Every row comes from one small tree of marks. Brackets hold a mark, then the marks that hang from it, in the order of their numbers. Every link used is in the known rows. Which tree was each row made from?
Known rows
(K_710 (K_468 K_513 K_652 K_878)): [-1.204,-1.603,-1.291,0.723,1.561,1.022,1.515,-1.446,-0.820,-0.724,1.361,0.956,0.956,-1.012,-0.575,-2.398,4.294,-1.504,0.162,-1.500,-0.116,-1.152]
(K_468 K_710 K_878): [-0.023,1.936,1.712,-0.529,2.174,2.167,0.126,-0.463,1.470,1.248,-0.325,-1.517,2.360,1.147,-0.599,1.331,2.759,-1.033,0.149,1.750,-0.043,0.820]
(K_489 (K_468 K_513 K_652 K_710 K_878)): [-0.608,3.066,0.474,0.493,-1.068,3.408,-0.264,-1.687,-5.327,1.635,-0.743,0.805,2.134,1.844,-1.068,1.604,-1.017,-0.040,0.046,-1.538,-0.177,-1.872]
(K_710 (K_468 K_489 K_652)): [0.630,0.178,-3.125,1.338,0.870,-2.552,-0.727,-1.526,2.837,-0.660,-1.209,0.165,-1.014,-2.548,2.693,-1.206,0.522,-0.591,-1.326,-1.020,-0.011,-0.662]
(K_468 K_489 K_652 K_878): [-0.946,0.380,-0.665,2.987,0.508,2.695,0.317,-3.668,-0.266,0.223,-2.015,-2.004,0.505,0.484,0.195,-0.930,-1.626,0.341,0.879,-0.811,-0.539,-1.033]
(K_103 K_182): [0.012,-0.432,0.363,-0.681,4.074,-1.616,-1.613,2.284,4.953,-2.045,-2.573,-2.342,-0.959,-3.751,-3.211,2.878,2.595,1.000,1.019,2.282,0.954,3.846]
(K_489 (K_468 (K_652 K_301) K_710 K_878)): [0.628,1.448,-0.401,1.091,-1.308,1.527,-2.166,-0.733,-1.845,5.186,-2.286,0.305,2.297,1.921,-2.890,7.060,-2.860,0.299,1.061,1.123,-1.738,-0.943]
(K_103 K_468): [0.921,1.976,-1.573,-1.913,1.306,-2.853,-0.935,1.562,3.201,-1.056,-0.284,1.563,-1.152,-1.279,-3.224,0.037,1.486,-0.179,-0.907,3.429,2.424,3.231]
(K_103 (K_468 K_489 K_513 K_710)): [0.493,0.279,1.909,-2.427,-3.350,-2.137,1.703,2.187,-2.065,-2.325,3.042,0.982,-1.919,1.460,3.661,-5.724,-1.131,-0.679,-2.112,-2.021,1.258,-0.653]
(K_742 K_513): [2.738,0.584,0.848,-1.717,3.913,-1.656,-1.754,1.936,5.680,0.190,0.313,-0.677,-2.670,-1.590,-4.388,2.548,4.331,1.239,0.559,1.784,2.102,5.511]
(K_468 K_513 K_710): [2.274,1.535,0.778,-2.289,1.010,0.403,0.543,1.772,-0.072,-1.284,1.468,0.260,0.377,-0.465,0.088,-1.487,6.321,0.491,1.455,0.246,1.666,1.584]
(K_489 (K_468 K_513 K_652 K_710)): [0.892,3.862,-1.476,-0.813,-1.373,0.821,-1.057,-0.368,-4.010,0.910,-1.452,1.598,0.646,-0.158,-1.288,2.299,1.066,1.094,0.834,-1.080,1.046,0.068]
(K_501 K_182): [1.151,0.292,0.678,-2.879,5.056,-1.608,-1.813,0.792,4.951,-1.804,-1.363,1.533,-2.023,-1.054,-1.851,1.302,4.981,0.360,2.297,4.600,3.155,5.458]
(K_710 (K_468 K_489 K_513 (K_652 K_301))): [1.722,-4.486,-2.486,0.318,-1.321,-2.912,1.130,2.491,-0.836,-0.555,2.454,1.902,-1.748,-1.387,2.552,-2.148,1.938,0.438,0.044,-2.429,-0.927,-0.652]
(K_710 K_468): [1.309,0.832,-2.856,-1.888,4.402,-2.850,-1.170,1.632,5.552,-0.921,0.221,1.201,-0.254,-3.796,-0.548,1.031,5.261,-1.107,-2.221,2.147,1.056,2.418]
(K_182 K_501): [-0.490,2.109,-0.713,-2.008,0.972,0.107,-0.268,-1.217,5.208,-2.247,0.092,1.703,-0.443,-2.922,-1.289,1.692,3.270,2.884,-0.162,4.306,1.544,3.255]
(K_489 (K_468 K_513 K_710 K_878)): [-0.614,2.066,0.801,-0.954,0.868,2.262,-0.844,0.634,-2.234,0.720,2.220,0.530,2.129,1.382,-0.386,1.342,0.467,-0.528,-1.710,-0.790,0.243,-0.117]
(K_652 K_301): [2.813,-1.282,-1.960,-0.903,2.862,-1.525,-1.389,3.208,3.822,1.267,0.532,0.531,-0.326,-2.424,-3.551,3.360,4.095,1.797,1.836,3.618,0.249,5.116]
(K_710 (K_468 K_489 K_513 K_652 K_878)): [-1.177,-2.588,-0.928,1.693,0.391,0.653,2.201,-1.334,-1.903,-1.606,1.992,0.220,-0.089,-0.074,3.172,-5.157,0.420,-1.628,-1.352,-3.632,-0.863,-2.607]
(K_489 K_468): [0.845,3.625,-3.339,-1.098,3.387,-0.784,-3.475,1.245,2.853,0.330,-1.567,0.828,-0.185,-2.847,-3.602,5.271,1.151,1.122,-1.581,2.391,1.726,4.284]
(K_489 (K_468 K_652 K_710)): [1.032,5.321,-1.935,0.010,-0.499,-0.154,-2.313,-1.486,-1.280,2.505,-4.454,0.421,1.181,-0.301,-2.037,6.288,-0.131,0.798,0.719,1.009,0.610,0.482]
(K_103 (K_468 K_489 K_513 K_710 K_878)): [-1.128,-1.014,3.249,-0.986,-2.722,0.359,2.879,0.847,-2.950,-1.588,4.087,0.038,0.029,3.257,4.039,-6.203,-2.665,-1.704,-2.517,-2.179,-0.178,-2.490]
(K_103 (K_468 K_489 K_513)): [0.055,-0.784,-0.314,-1.191,-1.254,-2.400,1.293,1.896,-0.552,-3.488,3.331,1.572,-2.884,-0.429,1.410,-5.869,-0.739,-0.304,-2.181,-0.983,2.190,0.968]
(K_103 (K_182 K_501) (K_468 K_489)): [-2.868,-1.665,1.931,-1.770,-2.622,-3.743,-0.280,-0.158,5.451,-4.070,-0.226,0.250,-3.295,-1.591,1.823,-1.451,-6.535,1.205,-2.940,1.254,0.400,0.666]

Write each row's tree
[1.105,-2.251,-2.093,-0.909,1.806,-2.562,1.178,2.741,2.011,-3.536,3.616,0.841,-1.617,-2.640,4.003,-4.568,3.994,-0.755,-3.213,-2.466,1.329,0.430]	(K_710 (K_468 K_489 K_513))
[0.985,-1.649,1.825,0.224,-1.872,2.570,1.431,0.228,-4.344,2.614,1.268,0.322,1.332,2.448,-2.029,0.661,2.905,-0.298,4.024,-0.126,-1.488,-1.833]	(K_468 K_513 (K_652 K_301) K_710 K_878)
[-1.995,0.735,3.626,-4.065,-2.531,-3.325,-0.243,0.597,5.088,-1.702,-0.689,0.830,-1.011,-0.425,0.483,1.385,-3.430,-0.241,-0.915,2.809,0.554,0.229]	(K_103 (K_182 K_501) (K_468 K_710))
[2.061,-3.157,-3.377,0.536,-0.497,-3.803,-0.841,1.091,2.287,1.092,-0.644,0.726,-1.327,-2.232,1.573,1.217,0.110,0.233,-0.426,-0.234,-1.545,-0.094]	(K_710 (K_468 K_489 (K_652 K_301)))
[-0.722,-1.599,-1.095,0.872,3.225,-0.732,0.683,-0.346,3.851,-1.187,2.123,-0.478,0.332,-1.138,3.245,-2.147,0.124,-2.135,-4.264,-0.871,-0.928,-0.444]	(K_710 (K_468 K_489 K_878))
[-1.773,-0.408,0.633,0.457,0.312,-0.774,0.617,-0.430,1.392,-0.948,1.804,-0.250,-0.701,1.292,0.979,-2.796,-4.209,-1.364,-3.302,-0.035,-0.133,-0.377]	(K_103 (K_468 K_489 K_878))
[-0.814,3.711,-0.061,-0.609,2.122,2.025,-1.848,-0.266,0.537,2.479,-0.979,-0.294,2.330,0.784,-1.091,5.097,-1.112,-0.573,-2.594,1.281,-0.596,0.522]	(K_489 (K_468 K_710 K_878))
[-0.806,4.225,-0.434,1.022,-0.009,2.460,-1.604,-2.939,-1.939,3.266,-3.663,-0.282,2.691,1.550,-2.032,5.157,-2.520,-0.365,-0.022,0.730,-0.428,-1.235]	(K_489 (K_468 K_652 K_710 K_878))
[-0.274,-4.273,-0.362,2.350,-1.636,2.265,1.789,0.308,-3.820,0.262,1.837,-0.134,-0.168,1.434,-0.074,-2.025,-1.117,1.375,2.163,-1.839,-1.361,-1.237]	(K_468 K_489 K_513 (K_652 K_301) K_878)
[-0.622,1.239,2.112,0.345,-0.822,3.633,2.123,-2.115,-4.274,0.871,0.020,-0.698,1.716,2.086,-0.352,-1.808,2.784,-0.560,3.095,-0.673,0.064,-1.976]	(K_468 K_513 K_652 K_710 K_878)
[2.361,-2.147,0.358,0.231,-3.810,-0.427,1.348,1.283,-4.002,1.119,0.178,0.237,-1.020,1.052,2.297,-1.074,0.198,1.595,2.806,-1.589,-0.800,-1.442]	(K_468 K_489 K_513 (K_652 K_301) K_710)
[-1.439,-3.128,-0.280,0.291,2.031,0.005,1.621,1.463,1.055,-2.417,4.945,0.136,-0.405,-0.649,3.956,-5.226,1.763,-2.043,-4.051,-2.734,-0.537,-1.374]	(K_710 (K_468 K_489 K_513 K_878))
[-2.445,-0.573,1.577,-3.059,-0.941,-3.622,-1.292,0.487,6.122,-2.953,-0.346,1.316,-1.990,-2.571,-2.015,1.495,-3.262,0.770,-1.036,3.712,1.017,2.454]	(K_103 (K_182 K_501) K_468)
[-1.051,0.380,2.387,1.431,-2.135,3.356,1.944,-2.256,-4.970,-0.337,0.624,-1.498,1.073,2.646,2.954,-4.012,-0.968,-0.335,1.237,-3.336,-0.800,-3.378]	(K_468 K_489 K_513 K_652 K_710 K_878)
[-2.513,-1.521,4.710,-0.316,-1.201,-1.838,0.288,0.696,1.175,-0.953,-0.135,-2.839,-0.506,2.196,2.589,-1.664,-7.926,-2.520,-2.461,-1.321,-1.703,-2.264]	(K_103 K_182 (K_468 K_489 K_710 K_878))
[1.660,-3.310,-1.583,1.206,-2.003,-0.485,0.705,1.655,-2.807,-0.398,0.807,0.719,-2.034,-0.629,0.195,-1.560,1.607,2.564,2.912,-1.152,-0.207,0.236]	(K_468 K_489 K_513 (K_652 K_301))
[1.452,3.257,-0.898,-2.113,0.709,-0.212,-1.168,2.208,-1.073,-0.122,1.494,1.213,0.411,-0.741,-0.356,1.638,2.759,0.431,-0.830,-0.195,1.325,1.720]	(K_489 (K_468 K_513 K_710))
[1.197,2.705,-0.200,1.219,-1.353,0.278,-0.300,-2.286,-0.776,0.479,-3.187,-1.761,-0.088,0.425,2.473,-0.153,-0.773,0.714,1.416,-0.730,0.044,-1.211]	(K_468 K_489 K_652 K_710)
[-1.216,-1.125,0.271,2.715,-0.650,3.169,1.898,-2.369,-3.909,-1.791,0.543,-1.088,0.011,0.989,1.303,-4.214,-0.490,0.613,1.509,-2.595,0.089,-1.875]	(K_468 K_489 K_513 K_652 K_878)
[-0.152,-3.589,-1.820,2.530,-0.253,-0.880,0.527,-0.075,1.263,1.936,0.517,0.336,0.331,0.089,1.729,0.758,-1.839,-0.821,-1.328,-0.777,-2.762,-2.105]	(K_710 (K_468 K_489 (K_652 K_301) K_878))
[-2.764,-2.966,3.005,-0.693,0.860,-0.945,0.902,2.212,0.638,-2.814,2.012,-0.918,-0.952,0.021,-2.797,-2.172,-1.721,-1.641,-0.681,-0.099,0.450,0.935]	(K_103 K_182 (K_468 K_513 K_878))
[1.201,0.852,0.315,0.046,-2.729,0.943,1.688,-0.598,-4.043,-1.487,-0.559,-0.676,-0.403,0.801,2.651,-3.364,1.451,0.992,1.912,-3.079,0.379,-2.288]	(K_468 K_489 K_513 K_652 K_710)
[0.721,-1.555,1.129,2.026,-2.461,1.370,0.725,-0.925,-1.964,3.461,-1.267,-1.399,1.254,2.879,1.692,1.341,-3.402,0.281,1.950,-0.310,-2.633,-2.741]	(K_468 K_489 (K_652 K_301) K_710 K_878)
[0.095,-2.826,-0.797,3.272,-0.783,1.269,0.278,-1.326,-0.229,2.152,-1.175,-1.313,-0.051,0.797,-0.797,1.210,-1.879,1.123,1.674,0.176,-1.909,-0.878]	(K_468 K_489 (K_652 K_301) K_878)
[-0.115,0.748,2.692,-0.848,1.241,2.618,1.624,0.764,-1.774,-0.776,2.419,-0.470,1.641,1.360,0.374,-1.836,4.314,-0.816,0.746,-0.068,0.263,-0.180]	(K_468 K_513 K_710 K_878)
[-1.646,1.449,-0.686,0.747,-0.554,0.390,0.077,-2.691,-0.359,0.796,-2.227,0.700,0.634,0.983,-4.009,-0.084,-2.068,-1.146,0.866,1.888,0.887,-0.417]	(K_103 (K_468 K_652 K_878))
[2.619,-0.221,-0.359,0.591,-2.736,-0.959,-0.386,0.595,-0.977,2.462,-1.925,-0.569,-0.319,0.795,1.650,2.080,-1.036,1.401,2.480,-0.041,-1.607,-1.297]	(K_468 K_489 (K_652 K_301) K_710)
[2.886,0.874,-0.610,0.100,-1.009,-0.670,-1.218,0.350,-0.157,2.990,-2.977,0.111,0.442,-0.065,-1.980,4.427,2.857,1.343,4.289,2.282,-0.535,0.597]	(K_468 (K_652 K_301) K_710)
[0.036,0.140,-2.955,1.852,0.528,1.368,-3.156,-0.702,-0.417,4.074,-2.125,0.849,1.153,0.272,-5.207,7.334,-2.794,0.974,0.807,2.079,-1.537,0.834]	(K_489 (K_468 (K_652 K_301) K_878))
[-1.020,1.564,1.559,2.394,-1.207,2.671,0.950,-3.537,-2.278,1.056,-2.275,-2.564,1.468,2.188,2.334,-0.949,-2.801,-0.267,0.762,-1.464,-1.389,-3.165]	(K_468 K_489 K_652 K_710 K_878)
[-3.870,-1.734,2.207,2.172,-1.376,-1.061,-0.313,-2.099,-0.235,-0.406,-3.023,-2.629,-1.060,1.159,-0.536,-0.861,-8.944,-1.308,-0.466,-0.893,-1.107,-2.446]	(K_103 K_182 (K_468 K_489 K_652 K_878))
[-1.216,0.880,-1.039,-0.351,2.633,2.046,-1.007,1.027,-1.287,-0.185,2.024,1.027,0.764,-0.479,-2.429,1.241,0.632,0.363,-1.915,0.072,1.005,2.097]	(K_489 (K_468 K_513 K_878))
